What can hang from each mark
D: E P Y
U: Q S
Q: E U
P: D Q S
S: P U
Y: S
E: S

Every row comes from one small tree of marks. The marks that hang from a mark follow it in brackets, in alphabetical order. Every link used is in the known rows. Which tree was each row made from?
Known rows
U{Q{E} S{P}}: -.16,-.02,.26,.09,.12,.05,-.12,.07,-.01,.16,-.26,.06,.33,-.35,-.09,.07,-.20,.13,.14,.24,-.06,.15,.04,-.11,-.14,-.02,-.06,.17,.13,.13,.00,.01,-.18,.16,.12,-.06,-.28,.05,-.14,-.12,.17,.02,-.02,-.10,.05,.01,.04,-.20,-.08,-.25
S{P{D} U{Q{E}}}: -.11,.14,.01,.13,.38,-.02,-.02,.14,.02,.12,-.21,.24,.40,-.28,.09,.17,.11,.18,-.09,.38,.17,-.02,.15,-.21,.03,-.07,-.30,-.11,.20,.21,-.05,-.25,-.33,.09,.09,-.06,.00,-.33,-.09,-.15,.09,.24,.10,-.30,-.06,.07,-.01,-.09,-.04,-.13
U{Q{E}}: -.06,-.01,.25,.10,.09,.14,-.01,.18,.05,-.05,-.19,.03,.19,-.26,-.06,.04,-.14,.05,.20,.09,-.11,.00,-.06,-.06,-.06,.07,-.01,.07,.19,.08,.02,.03,-.05,.12,-.01,-.05,-.10,.04,-.04,-.03,.02,-.06,-.09,.02,.08,-.01,.00,-.08,-.13,-.16
E{S{P{D{Y}} U}}: -.16,.16,-.24,-.05,.34,-.07,-.08,.14,-.01,.15,-.04,.13,.18,.01,.01,.07,.20,.13,-.14,.09,.24,-.06,.17,.02,.16,.02,-.18,.03,-.12,.08,.06,-.16,-.24,-.14,.04,-.09,-.01,-.18,-.31,-.06,.19,.13,.16,-.30,-.05,-.02,-.04,.05,-.04,-.02
P{S}: .02,-.01,.05,.03,.02,-.04,-.10,.01,.01,.07,-.11,.11,-.08,-.02,.06,.00,.01,.16,-.15,-.07,.14,-.11,.05,.07,.05,.19,.00,.05,-.07,.01,.02,.01,.01,-.07,.04,.02,.23,-.03,.08,-.09,.12,.04,.03,-.06,-.04,.01,.14,.04,.00,.05
D{E{S{P U}} Y}: -.06,-.03,-.32,.19,.21,-.14,-.16,.28,.15,.29,.07,-.12,.17,-.01,-.24,-.07,.18,.20,.28,.16,.21,-.15,.06,.13,.08,-.02,-.22,-.05,-.16,-.03,-.14,-.29,.10,-.09,.03,-.08,-.12,.13,-.22,.03,.12,-.03,.28,-.29,-.10,-.27,-.18,.20,-.17,-.11
Y{S{P U}}: -.16,.03,-.25,.07,.17,-.04,.07,.15,.02,.20,.10,.10,.37,-.09,-.20,.08,.01,.02,-.23,.19,.07,.13,.06,-.13,.15,-.12,-.20,-.01,.08,.06,.08,-.10,-.15,-.13,-.01,.03,-.06,-.10,-.16,-.24,.02,.18,.24,-.16,.00,.08,-.13,-.11,.11,-.04
P{D S}: .14,.07,.11,.11,.12,-.09,-.15,-.12,-.05,.10,-.08,.21,-.10,-.09,.25,.05,.06,.21,-.27,-.12,.31,-.23,.10,.15,.09,.41,-.07,-.08,-.06,.16,-.04,-.01,-.04,.00,.05,-.03,.45,-.22,.14,-.12,.14,.06,-.03,-.09,-.13,.02,.30,.07,-.04,.14
Q{U{S{P}}}: -.13,-.06,.12,.11,-.06,-.13,-.08,.01,.08,.07,-.11,-.02,.28,-.09,-.09,.04,.07,.08,.13,.07,.09,.25,.15,-.01,.01,.07,-.04,-.02,.10,.00,-.02,-.09,-.11,.05,.10,-.02,-.15,.03,-.08,.08,.07,.19,.12,.14,-.02,.04,.10,-.30,-.08,-.18
Y{S{U}}: -.11,.00,-.17,.07,.11,-.02,.08,.12,.07,.14,.17,.05,.28,-.05,-.27,.09,-.08,-.04,-.13,.04,.02,.08,.01,-.08,.14,-.03,-.16,.04,.14,.05,.12,.00,-.06,-.14,-.07,.07,-.05,-.06,-.16,-.19,-.05,.14,.21,-.05,.01,.06,-.07,-.06,.03,.03
E{S}: -.12,.06,-.09,-.13,.11,.01,-.05,.10,.00,-.01,.01,.02,-.05,.08,-.04,-.02,.04,-.02,-.04,-.16,.05,.00,.04,.09,.10,.11,.04,.16,-.16,.00,.15,.02,-.06,-.17,-.04,-.08,-.04,.05,-.25,.02,.15,-.07,.03,-.08,.07,-.03,-.01,.04,-.06,.01
S{P{D} U}: -.07,.15,-.15,.06,.32,-.11,.00,.02,-.01,.15,-.08,.21,.26,-.10,.13,.14,.20,.14,-.23,.33,.25,-.03,.19,-.16,.08,-.11,-.28,-.16,.06,.15,-.06,-.29,-.31,.01,.09,-.02,.06,-.36,-.05,-.13,.08,.29,.16,-.30,-.12,.09,-.01,-.03,.05,-.02
P{D{E} Q{U} S}: .30,.06,.05,.36,.08,-.19,-.15,-.09,.07,.11,-.03,.17,-.01,-.16,.26,.03,.04,.35,-.08,-.18,.54,-.23,.20,.31,.30,.65,-.01,-.33,.16,.09,-.01,-.28,.07,.04,.03,-.03,.56,-.16,.13,-.17,.23,.20,.15,.03,-.24,-.07,.36,-.01,-.22,.17
D{P Y}: .15,-.02,-.17,.15,-.03,-.10,-.17,.02,.09,.24,.07,-.05,.05,-.01,-.08,-.09,.14,.26,.29,.12,.14,-.22,.13,.14,.00,.00,-.17,.00,-.21,-.09,-.26,-.12,.12,-.08,.02,.10,-.05,.12,-.14,-.02,.01,.08,.14,-.16,-.10,-.15,-.14,.09,-.07,-.14
S{U}: -.08,.05,-.08,.01,.16,-.04,.04,.07,.11,.03,.00,.07,.13,-.01,-.10,.13,.04,.01,-.02,.15,.06,-.03,.07,-.14,.05,-.14,-.21,.01,.16,.05,.03,-.12,-.14,-.06,.01,.07,-.04,-.18,-.10,-.03,-.02,.20,.15,-.14,-.04,.05,-.03,.03,-.05,.03
S{P{D} U{Q}}: -.09,.17,-.08,.04,.47,.04,-.07,.07,.00,.16,-.14,.29,.37,-.21,.08,.17,.16,.20,-.11,.39,.16,-.05,.17,-.18,.02,-.04,-.31,-.12,.17,.13,-.06,-.18,-.32,.08,.09,-.07,-.01,-.34,-.05,-.13,.08,.29,.13,-.33,-.12,.08,-.09,-.07,-.02,-.12
S{P{D{Y} Q{E}} U}: .04,.17,-.19,.21,.26,-.15,.01,.07,-.01,.22,-.13,.16,.34,-.16,.16,.14,.14,.26,-.20,.32,.37,-.10,.23,-.06,.18,-.06,-.25,-.25,.17,.13,-.07,-.41,-.29,.07,.11,.03,.13,-.35,-.17,-.27,.12,.33,.21,-.27,-.21,.00,.04,-.03,.03,.03
Q{E{S}}: -.14,.00,.12,.10,-.10,-.08,.07,.23,.04,-.09,-.13,-.09,.04,-.10,-.03,-.02,-.07,-.06,.03,-.12,.06,.04,.01,-.01,.09,.04,.07,.14,-.04,.16,.12,-.14,-.07,-.07,-.03,-.02,.01,.04,-.24,-.03,.13,-.15,-.03,.03,.16,-.03,.15,.01,-.07,-.02

Write each row's tree
.14,.13,.09,.23,.00,-.16,.03,.01,.01,-.06,-.10,.08,.11,-.15,.24,.07,-.01,.14,-.08,-.22,.39,-.04,.19,.21,.31,.45,.07,-.23,.21,.16,.11,-.27,-.11,.06,-.02,-.02,.32,-.19,-.18,-.13,.16,.14,.05,.15,-.08,.00,.33,-.15,-.17,.12	P{D Q{E{S} U}}
.15,.07,-.16,.26,.15,-.15,-.08,.01,-.01,.21,-.05,.07,.24,-.12,.17,-.01,.19,.30,-.02,.16,.36,-.05,.19,.15,.17,.18,-.08,-.35,.03,.02,-.16,-.33,-.05,.12,.09,-.10,.15,-.09,.00,-.12,.14,.19,.17,-.10,-.22,-.09,.01,-.09,-.04,-.06	S{P{D{E Y} Q{U}}}
.03,.04,.02,.14,.05,-.14,-.12,-.13,-.07,.26,-.11,.02,.17,-.15,.09,.06,-.07,.19,-.10,.12,.22,.05,.16,.07,.01,.06,-.04,-.04,.05,.09,-.05,-.12,-.14,.11,.14,.00,-.04,-.08,-.17,-.20,.20,.13,.05,-.11,-.14,-.02,.15,-.12,.01,-.03	U{S{P{D{Y} Q{E}}}}
-.18,.11,-.10,-.12,.33,.08,-.06,.19,.08,.02,-.04,.11,.13,-.01,-.14,.09,.03,.03,.04,-.02,.03,-.04,.06,-.02,.10,.06,-.12,.19,.03,.01,.18,-.02,-.17,-.16,-.04,-.08,-.12,-.05,-.32,.00,.15,.07,.11,-.20,.06,-.01,-.08,.03,-.15,-.03	E{S{U{Q}}}
-.05,.00,-.14,.18,-.02,-.07,.11,.13,-.02,.13,.05,.03,.35,-.15,-.10,.00,-.05,.06,-.19,.05,.12,.19,.08,-.01,.23,.06,-.01,-.10,.13,.03,.10,-.13,-.07,-.06,-.01,.01,.02,.01,-.15,-.27,.07,.12,.17,.05,.00,.06,-.02,-.23,.10,-.06	Y{S{P{Q{E U}}}}
.09,.13,-.08,.11,.13,-.09,-.02,-.07,-.09,.10,-.09,.18,.22,-.10,.27,.04,.17,.22,-.20,.12,.31,.03,.22,.06,.19,.17,-.04,-.30,.09,.05,-.05,-.25,-.18,.10,.09,-.07,.18,-.21,.00,-.15,.14,.25,.09,-.05,-.16,.05,.07,-.21,.05,-.01	S{P{D Q{U}}}
-.03,-.01,-.17,.17,.10,-.12,-.05,.17,.12,.08,.04,-.04,.06,-.04,-.05,-.10,.08,.10,.17,-.02,.20,.01,.08,.12,.17,.14,.00,-.08,-.07,.02,.02,-.29,.05,-.08,-.02,-.11,-.01,.13,-.10,.03,.21,-.04,.19,-.11,.02,-.15,-.05,.05,-.15,-.07	D{E{S{P{Q{U}}}}}
-.18,.03,.08,.10,-.03,-.10,.08,.25,.09,-.08,-.13,-.06,.11,-.11,-.07,.04,-.05,-.05,.02,-.05,.08,.03,.04,-.07,.11,-.02,-.03,.14,.03,.18,.14,-.20,-.15,-.11,-.03,.03,-.01,-.04,-.28,-.04,.12,-.05,.04,-.04,.13,-.01,.14,.02,-.09,-.01	Q{E{S{U}}}
.13,.03,-.08,.15,.12,-.07,-.10,-.04,-.07,.23,.13,.03,.13,-.07,.01,.03,.05,.12,-.09,-.02,.19,-.16,.05,.18,.08,.24,-.10,-.15,-.01,.08,-.12,.02,.06,.05,.00,-.05,.17,-.11,-.05,-.11,-.04,.01,.03,-.04,-.15,-.07,.06,.03,-.04,.06	P{D{Y{S}}}
.01,.08,-.10,.13,.02,-.06,.07,.05,-.08,.07,-.17,.07,.17,-.11,.17,-.01,.02,.14,-.17,.16,.18,.06,.12,-.05,.14,-.07,.02,-.15,.05,.05,.01,-.27,-.16,.05,.07,.00,.07,-.08,-.07,-.22,.15,.12,.06,-.09,-.05,.02,.00,-.11,.13,-.04	S{P{Q{E}}}
.00,.01,-.31,.14,.15,-.05,-.05,.15,.01,.32,.10,-.02,.35,-.03,-.22,.02,.07,.19,-.05,.18,.13,-.04,.08,.07,.13,-.08,-.18,-.09,.06,-.08,-.07,-.08,-.01,-.04,.03,.03,-.06,.01,-.23,-.23,-.01,.18,.25,-.14,-.17,-.10,-.18,-.03,.06,-.04	D{Y{S{P{Q} U}}}
.19,.02,-.40,.29,.14,-.20,-.20,.15,.23,.32,.19,-.06,.03,-.01,-.16,-.11,.11,.36,.43,.06,.38,-.33,.20,.26,.22,.14,-.24,-.06,-.15,-.07,-.16,-.42,.16,-.19,-.03,.07,-.01,.16,-.32,-.09,.21,.12,.37,-.34,-.14,-.30,-.17,.24,-.27,-.06	D{E{S{U}} P{Q} Y}
.10,-.01,-.07,.23,.07,-.11,-.21,.14,.16,.27,-.07,.06,.12,-.13,-.11,-.02,.10,.40,.25,.16,.23,-.31,.17,.09,.03,.08,-.28,.06,-.11,-.02,-.23,-.19,.03,-.11,.05,.14,.07,.03,-.15,-.12,.09,.17,.21,-.25,-.12,-.13,-.03,.10,-.14,-.15	D{P{S{U{Q{E}}}} Y}
-.19,.08,-.01,.08,.30,.03,.02,.23,.07,.09,-.22,.17,.41,-.23,-.05,.14,.08,.13,.00,.41,.05,.06,.11,-.27,.00,-.22,-.26,-.01,.19,.11,-.01,-.22,-.31,.04,.08,-.02,-.14,-.19,-.12,-.12,.08,.23,.14,-.28,-.01,.06,-.12,-.10,-.01,-.20	S{P U{Q{E}}}
.27,.13,-.09,.29,.26,-.16,-.12,-.10,.06,.18,.01,.24,-.04,-.14,.24,.09,-.01,.35,-.22,-.06,.55,-.34,.20,.21,.28,.46,-.14,-.27,.19,.14,.02,-.32,-.03,-.02,.02,.04,.53,-.31,.07,-.29,.24,.24,.20,-.22,-.28,-.06,.30,.16,-.16,.27	P{D{E} Q S{U}}
-.03,.14,-.20,.00,.22,-.05,-.10,.08,-.06,.12,-.05,.10,.15,.01,.11,.00,.18,.18,-.13,-.05,.28,-.03,.19,.18,.23,.21,.00,-.07,-.10,-.01,.07,-.15,-.15,-.08,.03,-.14,.06,-.07,-.28,-.08,.24,.10,.12,-.12,-.07,-.05,.00,-.07,-.03,-.02	E{S{P{D{Y} Q{U}}}}
.06,-.03,-.17,.18,.01,-.17,-.13,.10,.19,.12,.17,-.03,-.12,-.05,-.07,-.16,.06,.14,.35,-.05,.21,-.16,.11,.12,.11,.16,-.11,.06,-.25,.06,-.08,-.32,.14,-.22,-.07,.02,.00,.19,-.13,.04,.21,-.08,.20,-.23,.09,-.17,-.08,.19,-.22,-.12	D{E{S} P}
.08,-.02,-.29,.20,.05,-.12,-.12,.11,.13,.34,.20,-.02,.23,-.04,-.26,-.02,.08,.23,.19,.14,.15,-.17,.14,.09,.11,-.02,-.29,.02,-.09,-.05,-.18,-.12,.08,-.17,-.02,.15,-.08,.08,-.25,-.16,-.02,.18,.29,-.19,-.10,-.11,-.19,.03,-.05,-.12	D{P Y{S{U}}}
.09,.05,-.03,.14,.15,-.10,-.10,-.02,.02,.08,.10,.04,-.07,-.08,.11,-.02,.05,.07,.02,-.11,.25,-.15,.04,.16,.09,.32,-.05,-.12,-.08,.17,-.03,-.16,.05,-.01,-.02,-.11,.21,-.09,-.01,.02,.11,-.09,.02,-.11,-.04,-.10,.13,.14,-.17,.07	P{D{E{S}}}
-.17,-.10,.31,.27,-.24,-.22,.02,.16,.12,-.03,-.25,-.10,.33,-.24,-.09,.03,-.03,.03,.19,.06,.11,.31,.12,-.08,.03,.03,.00,.02,.15,.17,.00,-.24,-.13,.09,.10,.02,-.11,.04,-.16,.05,.09,.09,.08,.22,.07,.04,.26,-.32,-.13,-.22	Q{E U{S{P}}}
.25,.08,-.10,.25,.09,-.10,-.07,-.07,-.02,.18,.10,.07,.24,-.09,.09,.06,.05,.25,-.06,-.11,.36,-.10,.18,.31,.28,.43,-.04,-.34,.23,-.02,-.04,-.12,.03,.10,-.01,-.02,.26,-.11,-.13,-.19,.02,.23,.16,.13,-.27,-.07,.15,-.16,-.11,.11	P{D{Y{S}} Q{U}}
.06,.10,.17,.16,.28,-.05,-.14,.01,.05,.10,-.17,.28,.09,-.23,.16,.16,.02,.25,-.19,.03,.30,-.25,.12,.03,.08,.35,-.21,-.04,.13,.23,-.01,-.08,-.16,.01,.04,.00,.37,-.33,.05,-.16,.13,.16,.03,-.18,-.11,.04,.29,.06,-.14,.09	P{D S{U{Q{E}}}}
.11,.15,-.14,.08,.17,-.06,-.02,-.11,-.15,.14,-.07,.19,.12,-.09,.32,.03,.11,.20,-.30,.13,.29,-.04,.18,.04,.15,.11,-.03,-.26,.03,.05,-.04,-.21,-.17,.09,.08,-.06,.19,-.22,.02,-.21,.15,.19,.05,-.16,-.16,.03,.03,-.10,.11,.04	S{P{D Q}}
-.10,-.05,.32,.09,.06,.07,-.12,.05,.04,.09,-.20,.01,.21,-.31,-.16,.07,-.28,.06,.23,.08,-.10,.10,-.02,-.05,-.15,.07,-.03,.22,.20,.12,.04,.09,-.09,.14,.06,-.02,-.26,.09,-.15,-.06,.11,-.04,-.07,-.01,.06,-.01,.10,-.15,-.17,-.17	U{Q{E} S}
